What can hang from each mark:
lofu: goboz
tenik: goboz guze
kugek: lofu povi tenik
povi: tenik
guze: goboz kugek povi tenik
goboz: kugek lofu povi tenik

Known rows, with every way that one mark hangs from another:
guze[kugek povi tenik[goboz]]: [-1.196 -5.725 -1.905 -3.278  0.231  0.539 -5.318  2.552 -2.808  1.723
  0.951  4.951 -2.059  1.830 -1.663 -3.891  3.291  4.863  0.824  1.338
  3.375  0.083]
goboz[kugek[povi] lofu tenik]: [-2.277 -0.358  3.531  4.498 -0.009 -0.863 -2.317  1.472 -4.954 -2.836
 -1.292  3.019  0.997 -4.981 -4.810 -0.451  6.416  3.499  0.368 -1.927
 -3.803  4.044]
goboz[kugek povi[tenik]]: [-1.781 -1.518  3.880  0.600 -1.133 -1.616 -2.400  1.676 -2.207 -0.983
 -1.059  2.908  0.134 -2.182 -2.126 -1.026  5.955  2.781  2.008 -1.477
 -1.136  0.438]
lofu[goboz]: [-1.088  1.340  2.696 -0.394 -1.158  0.247  0.423 -0.610 -0.863 -1.030
  0.514 -1.455 -1.414  1.320  2.468 -0.427 -2.886 -0.204 -0.143 -1.067
 -0.331  1.026]
povi[tenik[guze[goboz[lofu]]]]: [ 1.176 -2.774  3.329  2.670 -1.432  3.080 -0.508  2.382 -1.808 -0.387
  0.326  3.288 -2.345 -0.381 -0.738 -3.006  2.906  3.760 -1.193 -3.216
 -0.060  3.294]
kugek[povi]: [ 0.023 -0.486  1.292 -2.498  0.160 -0.612 -0.624  0.816 -1.881  0.045
  1.545  0.953  1.329 -2.249 -1.601 -1.505  0.680 -0.596  1.173 -0.717
  1.228  1.187]
lofu[goboz[povi]]: [-1.877  0.895  4.032 -0.572 -0.810  0.234  0.255  1.339 -2.730 -2.428
 -0.058 -0.287 -1.102  0.610  1.872 -1.736 -0.082 -0.508  0.762 -0.464
  0.264  2.235]
goboz[kugek lofu]: [-1.771  0.219  0.708  4.737  0.831 -1.228 -0.786  0.778 -0.800 -1.936
 -1.236  1.039 -0.009 -1.725 -1.971  2.554  2.383  2.795 -1.440 -0.693
 -4.585  1.450]
lofu[goboz[kugek[povi] tenik[guze]]]: [-3.434 -0.445  7.504  0.921 -0.402  1.814 -2.018  0.830 -3.318 -0.195
  0.758  0.485  0.292 -2.830  0.238 -1.841  3.152  3.063 -0.340 -3.615
  0.880  3.003]
goboz[kugek lofu povi[tenik]]: [-1.723 -0.964  4.582  4.319 -1.034 -1.753 -1.645  2.644 -3.474 -3.252
 -1.963  4.094 -0.149 -3.161 -3.849 -0.654  6.450  3.836  1.046 -1.381
 -3.599  2.326]
goboz[kugek lofu povi tenik[guze]]: [-3.046 -1.182  5.178  7.351  1.028  2.170 -1.285  3.565 -3.882 -2.842
 -2.626  3.598  0.243 -3.516 -2.931 -1.054  8.471  4.393 -1.442 -1.222
 -2.059  3.798]
guze[goboz kugek]: [-0.996 -2.511 -4.273 -2.020  0.280  1.433 -5.043  0.483  0.218  2.321
  1.177  0.871 -1.976  0.311  1.207  0.337  1.726  3.184 -1.036 -0.271
 -0.681  1.287]
guze[goboz[tenik]]: [-0.347 -1.768  0.053  0.592 -1.506  2.438 -2.072  0.508 -3.118 -0.111
 -0.888  1.263 -2.272  0.492  0.558 -1.728  4.488  2.048 -0.070 -2.100
 -1.217  3.270]
tenik[goboz[lofu povi] guze]: [ 0.152 -0.247  5.481  3.260  2.302  4.245  1.864  4.482 -2.368 -2.163
  0.763  2.919 -2.067 -0.674  0.343 -2.212  5.181  2.634 -2.803 -1.396
  0.729  3.180]
goboz[povi tenik[guze]]: [-1.355 -1.381  4.492  2.629  0.298  3.415 -0.519  2.834 -3.072 -0.878
 -1.437  2.445  0.304 -1.894 -0.710 -3.548  6.049  1.514 -0.138 -0.500
  2.534  2.251]
povi[tenik[goboz[kugek]]]: [-0.237 -0.691  4.496 -0.174 -0.746  0.384 -1.509  0.451 -0.673  0.355
  0.758  1.903 -2.485 -0.269  0.231  0.060  5.281  4.582  0.033 -3.725
 -1.673 -0.277]
guze[goboz[kugek[lofu]] tenik]: [-0.678 -3.676 -1.212 -2.904 -0.632 -0.732 -4.077  0.236 -3.660  2.195
  0.840  2.605 -1.746  0.937 -3.580 -0.576  2.326  3.943  0.107 -1.675
 -2.409  3.687]
kugek[lofu[goboz[povi]] tenik]: [-0.540  1.478  5.938 -4.407 -1.081 -0.215 -0.920  0.267 -5.570 -2.598
  1.500  1.638 -0.038 -2.835 -3.584 -3.918 -0.448  0.263  2.014 -1.903
  0.164  5.670]
goboz[kugek[lofu povi]]: [-0.609 -0.217  1.837 -3.337  1.302 -1.924 -1.892  0.488 -2.727  1.380
  2.588  1.424  1.782 -3.719 -5.072  0.538  1.324  1.683  0.399 -2.230
 -1.765  2.799]
povi[tenik[goboz]]: [ 1.561 -0.430  4.232 -1.071 -1.280  1.540 -0.133  0.648 -1.216 -0.017
  1.162  1.957 -2.631  0.519  0.515 -2.247  3.165  2.741  0.543 -2.913
  0.564  0.185]

Rows:
[ 0.831 -2.182  5.506 -1.982 -1.029  1.274 -0.557  1.570 -1.492  1.255
  2.010  2.793  1.238 -3.203 -2.290 -4.428  1.930  1.578  1.338 -2.537
  4.370  0.648] | kugek[povi[tenik[guze]]]
[ 0.112 -0.773  5.020 -0.471  2.156  4.298  1.235  3.656 -1.028  0.223
  1.564  1.665 -1.694  0.399  2.094 -2.438  4.802  1.773 -1.896 -1.472
  3.066  1.226] | tenik[goboz[povi] guze]
[-2.765  0.485  5.687 -3.778 -1.350 -1.969 -3.132 -1.032 -3.943 -1.692
  1.864  0.495  1.210 -4.710 -1.726 -1.626  0.866  1.527  2.156 -3.244
 -0.177  3.289] | lofu[goboz[kugek[povi tenik]]]
[-1.603 -2.387 -0.921 -0.280 -0.068  1.061 -5.858  2.293 -4.689 -2.549
 -0.023  4.634 -1.171 -4.078 -3.332 -2.710  6.015  4.226  0.393 -0.319
 -1.884  5.789] | guze[goboz[lofu povi] kugek[tenik]]
[-1.521 -3.835 -1.999 -3.726 -0.311 -0.851 -5.970  0.973 -2.098  0.618
  0.808  3.841  1.321 -3.207 -4.185 -3.149  2.062  2.768  2.347  0.815
  2.860  0.822] | guze[kugek[tenik] povi]
[-1.255 -2.471  1.460 -5.060 -0.478 -0.924 -4.684  0.113 -3.824  0.223
  2.271  2.240  0.687 -4.475 -2.692 -1.354  4.827  2.505  1.673 -3.757
 -0.392  3.992] | guze[goboz[kugek[povi tenik]]]
[-1.057 -1.931  1.878 -2.719 -0.146  0.394 -3.990  0.948 -5.888  1.215
  1.799  2.655 -0.542 -3.111 -4.554 -1.018  5.829  3.803  0.394 -4.280
 -2.972  6.055] | guze[goboz[kugek[lofu povi] tenik]]
[-0.578 -0.519  4.591 -2.100 -1.033  2.038 -3.445  0.014 -0.779  2.491
  2.637  1.654 -1.226 -1.130 -1.637 -2.942 -2.397  4.459 -0.542 -2.416
  1.681  2.411] | povi[tenik[guze[kugek[lofu[goboz]]]]]
[-0.859 -1.198  5.032 -1.730  2.517  2.390 -0.754  2.110 -0.648  2.031
  3.244  1.357 -0.331 -2.024  0.713 -0.340  4.599  3.418 -2.079 -3.568
  1.891  0.885] | tenik[goboz[kugek[povi]] guze]
[-0.897 -3.212 -0.632 -0.109  1.432  2.951 -4.304  3.067 -1.844  1.250
  2.480  3.333 -0.600 -3.047 -1.475 -1.734  2.920  4.235 -2.269 -1.500
  0.687  4.232] | tenik[guze[goboz[lofu] kugek[povi]]]
[-1.385 -4.352 -0.119 -1.783 -0.526  0.324 -4.024  2.326 -5.444  1.422
  0.467  3.628 -1.601  0.042 -4.234 -1.374  5.593  4.431  0.416 -3.180
 -2.020  4.653] | guze[goboz[kugek[lofu] tenik] povi]
[-1.326 -2.640  2.282  1.261  1.337  1.744 -1.986  3.062 -2.398  0.229
  1.801  2.460 -0.248 -2.784 -1.329 -0.038  4.225  3.845 -2.173 -3.439
 -1.210  4.201] | tenik[guze[goboz[kugek[povi] lofu]]]
[ 0.817  0.796  6.886 -4.910 -2.551 -1.098 -0.711 -0.049 -4.798 -0.274
  2.973  1.660 -0.388 -2.142 -3.699 -4.281 -2.257  0.940  2.433 -3.819
  0.489  4.140] | kugek[lofu[goboz] povi[tenik]]
[-0.573 -3.034  4.381  2.027 -0.809 -0.486 -1.420  3.435 -3.406 -1.729
  0.068  4.967 -2.399 -0.397 -3.031 -1.437  6.108  5.642  0.173 -3.187
 -1.778  1.541] | guze[povi[tenik[goboz[kugek lofu]]]]
[-0.917 -0.394  3.289 -2.508  1.589  0.120 -1.451  1.209 -1.803  0.673
  2.578  1.047 -0.819 -1.931 -0.075  0.449  4.713  2.774 -0.572 -3.015
 -0.787  1.173] | tenik[goboz[kugek[povi]]]
[ 0.324 -2.086  3.276 -0.787  0.508  3.984 -3.155  1.246  0.971  2.685
  2.285  2.902 -2.317 -0.845  0.898 -2.655  3.875  5.693 -1.479 -2.137
  2.853 -0.531] | povi[tenik[goboz guze[kugek]]]
[-2.267 -2.462 -0.852  3.668 -0.150  2.341 -5.352  3.281 -5.318 -2.543
 -1.915  4.534 -2.356 -2.035 -2.061 -2.272  8.315  5.090 -0.618 -0.233
 -3.348  5.806] | guze[goboz[lofu povi tenik] kugek]
[-0.406 -2.901  1.640 -1.265  0.859  3.620 -0.693  3.482 -1.604  0.981
  0.991  1.688 -1.371  0.606  1.780 -2.383  3.933  1.227 -1.233 -1.510
  2.489  2.601] | tenik[guze[goboz[povi]]]
[-1.265 -5.205 -3.084 -4.840 -0.829 -0.114 -7.140  1.078 -3.643  2.246
  1.754  3.989 -0.628 -1.070 -2.124 -3.555  2.793  3.639  1.499  0.308
  1.759  2.580] | guze[goboz kugek[povi] tenik]
[-2.966 -0.224  6.593  0.152 -2.438 -1.486 -2.017  1.084 -2.958 -1.927
 -0.728  1.412 -1.223 -0.868  0.321 -1.491  3.132  2.734  1.921 -2.575
 -1.422  1.464] | lofu[goboz[kugek povi[tenik]]]
[ 2.055  0.541  5.040 -7.142  0.677  0.875 -0.890  0.239 -5.423 -0.201
  4.445  2.890  0.194 -4.525 -5.247 -4.118  2.455  1.576  1.270 -3.760
  1.451  5.167] | kugek[lofu povi tenik[goboz]]
[-2.035 -2.066  2.102  2.693 -0.621  0.553 -3.444  2.119 -5.706 -2.099
 -0.645  3.222 -0.869 -3.546 -3.166 -0.600  7.633  4.355 -0.198 -3.434
 -4.533  5.770] | guze[goboz[kugek[povi] lofu tenik]]
[-1.808 -2.416  1.760  0.075  0.771  2.876 -4.819  1.411 -2.017  1.853
  1.044  2.823  1.413 -4.562 -2.289 -3.250  4.668  3.768 -0.168 -0.566
  3.029  1.863] | goboz[tenik[guze[kugek[povi]]]]
[-1.532 -1.222  3.365 -0.262  0.663  0.975 -2.213 -0.303  0.039  0.709
  0.687  1.212  1.565 -3.845 -1.842 -0.475  2.989  2.917 -0.313 -1.980
  1.404  0.834] | goboz[kugek[tenik[guze]]]
